Each row was made from one small tree. The marks that hang from a mark follow it in brackets, in alphabetical order. Every link used is in the known rows. Write each row's tree.
In the rows, zero is written as 128.
Known rows
sufames(sazok(mati)): [113 157 135 163 151 146 129 136 146 149 127 130 138 139 126 221 102  80
 124 168]
sazok(bitas fazo mati): [140 108 105 143 167 145 123 123 135 147 121 169 154 119 143 201 120 109
  93 141]
fazo(sazok(sesog)): [131 164 141 153 162 133 141 137 147 133 114 129 143 149 171 206 125  96
 148 140]
mati(sazok): [111 142 146 138 147 137 128 146 180 152 124 108 136 138 148 206 101  87
 141 133]
mati(sazok(bitas(kava) fazo)): [123 104 123 125 154 137 128 128 181 155 117 147 142 129 163 209 103 103
  91 134]
sazok(mati sufames): [111 133 129 157 146 160 141 131 142 149 126 151 152 128 133 211 112  88
 149 143]
sesog(kava sazok(sufames)): [107 149 119 141 151 149 159 133 142 140 106 120 116 169 127 216  65  88
 165 138]
sesog(kava(sufames) sazok): [102 151 126 132 163 142 143 152 163 143 112 106 121 170 123 207  73  87
 178 132]
fazo(sazok(bitas mati sesog sufames)): [154 137 118 164 175 155 148 124 121 127 113 167 166 118 160 218 120  92
 123 132]
gonut(mati(sazok(bitas))): [115 129 131 153 156 137 138 143 198 144 116 111 153 131 143 194  98  81
 131 124]
sesog(sazok(bitas(kava) sufames)): [105 117 109 141 134 142 152 130 166 138 103 139 133 150 153 215  82  94
 131 137]
sesog(sazok(bitas)): [122 129 108 142 148 126 137 141 158 133 106 117 128 151 148 203  90  99
 125 134]
gonut(mati): [ 91 146 137 160 142 139 145 140 186 148 120 116 149 152 138 188 113  87
 165 141]
bitas(kava(sufames) sazok(sesog)): [ 92 136 153 136 131 136 153 143 190 156 134 139 153 146 157 232 123 104
 156 142]
fazo(sazok): [117 158 137 153 146 129 131 140 162 133 110 112 129 161 164 204 114  83
 164 147]
sazok(fazo sesog sufames): [140 144 136 126 169 158 146 117 129 161 136 170 160 121 158 196 124 121
 113 125]
bitas(sazok(fazo sesog sufames)): [138 141 141 126 147 154 158 114 135 160 144 162 153 129 159 222 122 121
 116 138]
fazo(sazok(mati sufames)): [126 149 132 165 152 160 142 130 134 135 115 141 146 140 148 216 112  72
 165 151]
sesog(kava sazok(bitas fazo mati)): [139 112  89 141 178 147 143 125 117 135 103 153 128 149 123 216  79 103
 104 150]
sesog(kava(sufames) sazok(mati)): [106 140 120 146 168 155 145 152 145 141 113 122 131 158 110 217  77  81
 174 145]
fazo(sazok(mati sesog(kava(bitas)) sufames)): [139 144 115 156 188 165 165 129 133 128 110 157 168 138 137 223 106  75
 143 129]
sesog(sazok(mati)): [111 136 119 155 144 146 144 145 140 139 115 121 131 152 129 213  98  88
 147 161]
mati(sazok(fazo sufames)): [136 137 144 120 160 161 134 126 155 166 136 139 144 122 151 200 101  96
 120 126]
gonut(mati(sazok(fazo sufames))): [124 141 147 135 161 170 149 127 170 166 135 131 157 126 142 190 101  86
 137 128]

Which tree is each row?
[135 121  95 129 180 175 162 125 126 144 116 153 148 144 114 214  80  87
 121 137] => sesog(kava(bitas) sazok(fazo mati sufames))
[144 114  90 138 178 164 152 116 107 138 108 165 134 141 122 219  73  99
 108 141] => sesog(kava sazok(bitas fazo mati sufames))
[147 129 130 136 185 149 146 129 166 154 128 145 170 114 155 189 114 108
  90 118] => gonut(mati(sazok(bitas fazo sesog)))
[110 119 121 150 133 144 147 143 176 143 129 131 158 141 133 230 121  83
 134 151] => kava(bitas(sazok(mati)))
[ 95 115 125 137 147 133 126 143 200 147 115 142 152 137 153 201 109  95
 142 124] => sazok(bitas(kava(sufames)))
[126 150 150 127 200 162 154 141 172 164 134 134 163 132 130 193  98  97
 143 115] => gonut(mati(sazok(fazo sesog(kava(sufames)))))
[110 122 130 139 144 154 141 154 188 149 139 129 171 131 128 223 122  77
 153 135] => kava(bitas(sazok(mati)) sufames)
[144 142 147 121 174 146 136 132 149 162 135 142 151 120 159 200 119 115
  99 128] => mati(sazok(fazo sesog))
[119 130 133 151 156 155 147 134 188 149 121 123 160 122 142 195  91  78
 136 114] => gonut(mati(sazok(bitas sufames)))
[155 140 108 148 199 149 139 112 109 145 119 177 148 126 127 226  95 109
  66 150] => sufames(sazok(bitas fazo mati sesog(kava)))
[134 155 128 166 178 160 161 125 114 131 109 158 149 144 140 229 103  84
 158 144] => fazo(sazok(mati sesog(kava) sufames))
[ 87 115 136 161 109 155 160 128 165 150 126 155 144 146 139 248 110  86
 155 168] => bitas(kava sazok(mati sufames))
[129 112 117 135 146 154 144 131 159 152 135 149 161 133 138 223 126  95
 109 151] => kava(bitas(sazok(fazo mati)))
[134 144 118 128 196 168 131 136 154 157 132 149 160 134 109 212  92  76
 113 139] => sesog(kava(bitas sufames(sazok(fazo mati))))
[145 110 106 141 168 163 132 115 126 150 125 181 161 109 142 204 114 106
  97 132] => sazok(bitas fazo mati sufames)
[140 112 130 121 170 155 147 117 158 159 126 175 162 108 169 213 108 114
  79 118] => mati(sazok(bitas(kava) fazo sesog sufames))
[ 82 114 134 163 110 139 151 135 174 147 120 142 137 156 140 247 116  89
 148 176] => bitas(kava sazok(mati))
[129 125 114 148 193 146 140 139 142 139 117 166 165 122 125 213 105 102
 130 119] => sazok(bitas mati sesog(kava(sufames)))
[ 78 129 150 137 116 136 143 146 205 155 129 125 140 157 150 229 112  91
 172 148] => bitas(kava(sufames) sazok)
[134 123 127 137 170 147 135 131 181 153 124 129 156 125 148 187 104  95
 105 125] => gonut(mati(sazok(bitas fazo)))
[114 109 121 120 160 142 123 132 183 156 122 161 154 130 158 194 115 108
 116 124] => sazok(bitas(kava(sufames)) fazo)
